What can hang from each mark:
somaz: gelabag tosik
faku: buno gelabag tosik
buno: faku nilep somaz
gelabag: nilep somaz
rana: faku
nilep: buno tosik

Every row comes from one small tree of marks. The marks that hang from a mark follow it in brackets, in alphabetical order. Every link used is in the known rows. Which tree was each row made from?
Known rows:
buno[nilep[tosik] somaz[gelabag]]: [-20.0  -2.8  35.2 -15.0   5.3  -0.2 -27.3  11.6  12.2  -8.7   2.3   2.8
  11.4  -0.6 -38.0   9.9   8.8   6.4]
faku[buno tosik]: [ -8.3 -20.6 -12.3  24.0  23.8  -5.3  -8.2  -5.1   4.6  18.2   5.2  17.2
 -11.2 -10.3  26.9 -12.1 -19.7  18.9]
gelabag[nilep somaz]: [ 22.5  33.7  29.8  -9.2  22.1 -10.5   6.3  28.2 -32.8  -5.0 -27.4  -5.4
 -10.7   4.3  19.7   4.0  -8.3 -13.9]
gelabag[nilep[buno] somaz[tosik]]: [ 32.0  22.1 -17.1 -18.6  -2.1  10.4   3.7   3.4 -12.4 -12.7  -8.2  -6.9
  -8.7  28.0  21.3  14.7   2.2   2.9]
somaz[gelabag[nilep[buno[faku]]] tosik]: [ 17.4   0.0 -61.4 -14.8 -53.3   4.1 -10.6 -29.0  15.7 -19.5  22.7 -21.3
  28.1   9.1 -20.3  10.1   4.4  -2.7]
faku[buno[somaz[gelabag]]]: [ -0.8  -1.8   3.5  15.4 -14.8  11.8 -17.8 -17.6   2.7   5.0   6.1 -10.1
   8.8 -19.7 -14.0  19.8 -21.3  -2.1]
somaz[gelabag[nilep[buno]] tosik]: [ 27.8 -12.4 -51.0 -18.0 -40.1  17.1  -1.6 -13.3   3.5 -12.1  19.2 -18.6
  22.1  15.6  12.6  26.7   9.7   2.1]
rana[faku]: [-32.5  -6.9   4.6   4.6   6.0 -17.4   7.9  11.2   9.8  14.8 -19.5 -20.0
   1.6  18.1  16.7   9.0  26.5 -15.3]
rana[faku[gelabag]]: [-26.9 -15.9  16.1   9.0   0.7  -8.0  25.2  11.0  -0.9   5.6 -11.1  -9.4
  -6.4   2.2   6.3  -3.9  30.1 -12.4]
buno[faku nilep somaz]: [-28.6  34.2  21.3  -0.6   6.5  -3.5 -18.8  -5.7  10.2  11.1 -10.7  16.1
  -1.3   0.2 -35.7 -25.9 -18.9  -3.3]
nilep[buno[faku]]: [-21.9   9.3 -16.3  10.2 -11.5  -1.5  -8.1 -18.8  17.5  15.7  -2.7  -6.9
   6.7  15.0   2.4   6.4  -2.2  -9.8]
nilep[tosik]: [-19.4 -14.4  19.8  -1.9  28.6 -20.3  -3.3  26.7   8.1  18.3 -18.3  -6.9
   2.0  26.4  33.8  26.3  23.0   3.7]
rana[faku[gelabag tosik]]: [-28.1 -31.2   4.1  18.6  17.8 -23.3  18.5  12.2   9.1   4.4  -0.4   5.1
 -15.2 -16.7  -5.2 -17.0  27.7   0.8]
buno[faku[gelabag] somaz[tosik]]: [ -9.3   3.8 -12.5  12.2  -7.0 -11.5   9.4  -2.3  14.2  13.5  -4.5   1.6
  -6.0   1.4 -17.3   2.0   6.9   6.2]
buno[nilep]: [-22.9   6.3  20.6  -7.8  15.5   6.2  -3.8  14.9  -8.4  16.9 -12.5  22.3
  -0.8  18.1  21.9 -19.1  -3.5   4.6]
gelabag[nilep]: [ 13.7  11.1   2.3  -5.1  11.6  -1.8  10.0  17.4 -18.7  13.1 -15.5  -4.5
   1.5   8.3  41.4   7.1  -7.6 -12.2]
faku[buno gelabag]: [  1.0 -13.7  10.0  18.4   3.4  18.2  13.8  -6.9 -18.1  11.5   1.7  13.0
  -9.4  -7.6  28.1 -10.8 -13.2   6.2]
somaz[gelabag tosik]: [ -7.0 -27.4 -30.6  -1.1 -19.2 -12.1  -3.4  11.8   9.0   8.9   2.0 -14.1
  20.0  18.2  20.1  32.8  27.6  10.3]

Write each row's tree:
[ 13.5 -12.4   6.5 -17.8  -2.1 -13.8  -7.6  20.3  -5.0 -15.6   0.2 -21.0
  21.2   1.8   4.2  26.3  15.6  -7.5]	somaz[gelabag[nilep[tosik]]]
[ -6.0  -0.9  45.1  -2.7  18.8  29.0  -7.1  -7.5  -2.8  -8.6   8.2  29.4
 -16.1  -9.6 -22.6 -29.0 -17.7  20.1]	faku[buno[nilep[tosik] somaz] gelabag]
[ 21.2 -13.8 -14.3   8.1   8.5  12.9  16.6  -5.4 -10.4  -2.0  17.8  18.4
 -14.1 -21.9  15.6 -12.6 -11.6   2.5]	faku[gelabag[nilep[buno]] tosik]
[ 14.7  15.9  10.3 -11.1  12.2  14.4  -8.0  -3.6   9.7   0.7  -2.8 -12.4
  -2.9  10.0   5.3  29.7  -6.0  -8.0]	gelabag[nilep[buno[somaz] tosik]]
[ 19.0  -0.8 -19.2  -9.6 -30.2  18.9  -5.0 -11.8  -7.8 -10.4  13.1 -17.5
  20.2  -3.7   6.9  22.8  -4.4 -15.7]	somaz[gelabag[nilep[buno]]]
[-34.7   6.9  21.4 -14.9  14.4 -16.6 -20.6   8.2  16.2  -1.3  -7.3  13.8
   7.1  21.1 -19.6 -24.8   9.3   8.4]	buno[faku nilep[tosik]]
[-18.0  16.7  19.3  19.7   2.5 -10.2   7.6  -1.1   3.7  15.6 -10.1   2.3
  -9.0 -18.5 -24.9  -3.5  -6.4 -11.3]	buno[faku[gelabag] somaz]
[ 16.3  26.9  41.2 -13.0  17.5 -25.5   6.5  21.4 -19.2 -31.7 -14.7  -2.7
 -11.6  -8.3 -30.8 -14.4   7.9  -9.5]	buno[faku[gelabag[nilep[tosik] somaz]]]
[ 13.1  14.1   1.4  16.1  14.7 -18.0   7.1  -0.5  -0.3  -0.9   4.7  15.4
 -16.8 -45.0 -34.6 -25.2 -24.6  -6.2]	buno[faku[gelabag[nilep] tosik] somaz]
[  6.7 -14.1 -28.3   8.4 -24.6  11.6 -15.0 -19.5  13.0   2.7  12.8 -10.9
  10.3  -1.1  -7.1  24.4  -7.4  16.7]	faku[buno[somaz[gelabag tosik]]]
[ -0.2  11.6 -11.1   2.2 -14.4  -1.1   6.9 -10.5   1.7 -12.0   1.0   2.6
 -11.7  13.3 -21.8  -2.7  15.6   7.6]	nilep[buno[faku[gelabag[somaz[tosik]]]]]
[ 26.0  14.8 -33.5  -9.5  -9.8  22.3   2.1 -12.6   8.4   9.0   1.2  -7.6
  -2.1  19.7  19.0  25.0  -8.8   1.7]	gelabag[nilep[buno[somaz[tosik]]]]
[ 29.8 -16.5  -7.3  14.7  15.2  10.1  13.7  -7.1 -21.0  -4.1  16.6  26.6
 -18.0 -35.3  17.1 -33.7 -29.3  11.9]	faku[buno gelabag[nilep] tosik]
[ 18.1 -13.4   0.5   9.3  23.8  -9.5  21.7  20.1 -19.4   3.3   3.7  19.0
 -15.3 -27.2  22.2 -18.7  -7.2   2.5]	faku[gelabag[nilep] tosik]
[ 11.8  12.5 -29.9  -7.5 -43.5   4.5 -12.3 -26.4   3.7 -18.0  15.5 -20.1
  26.6  -9.1 -27.2   6.2  -9.7 -21.0]	somaz[gelabag[nilep[buno[faku]]]]
[-23.3 -20.1  31.3 -11.9   4.1  18.2   2.2 -11.4   5.3 -24.8  10.5  15.4
  -6.8   5.5 -26.0 -47.1  13.5  14.1]	rana[faku[buno[nilep[tosik]] gelabag]]
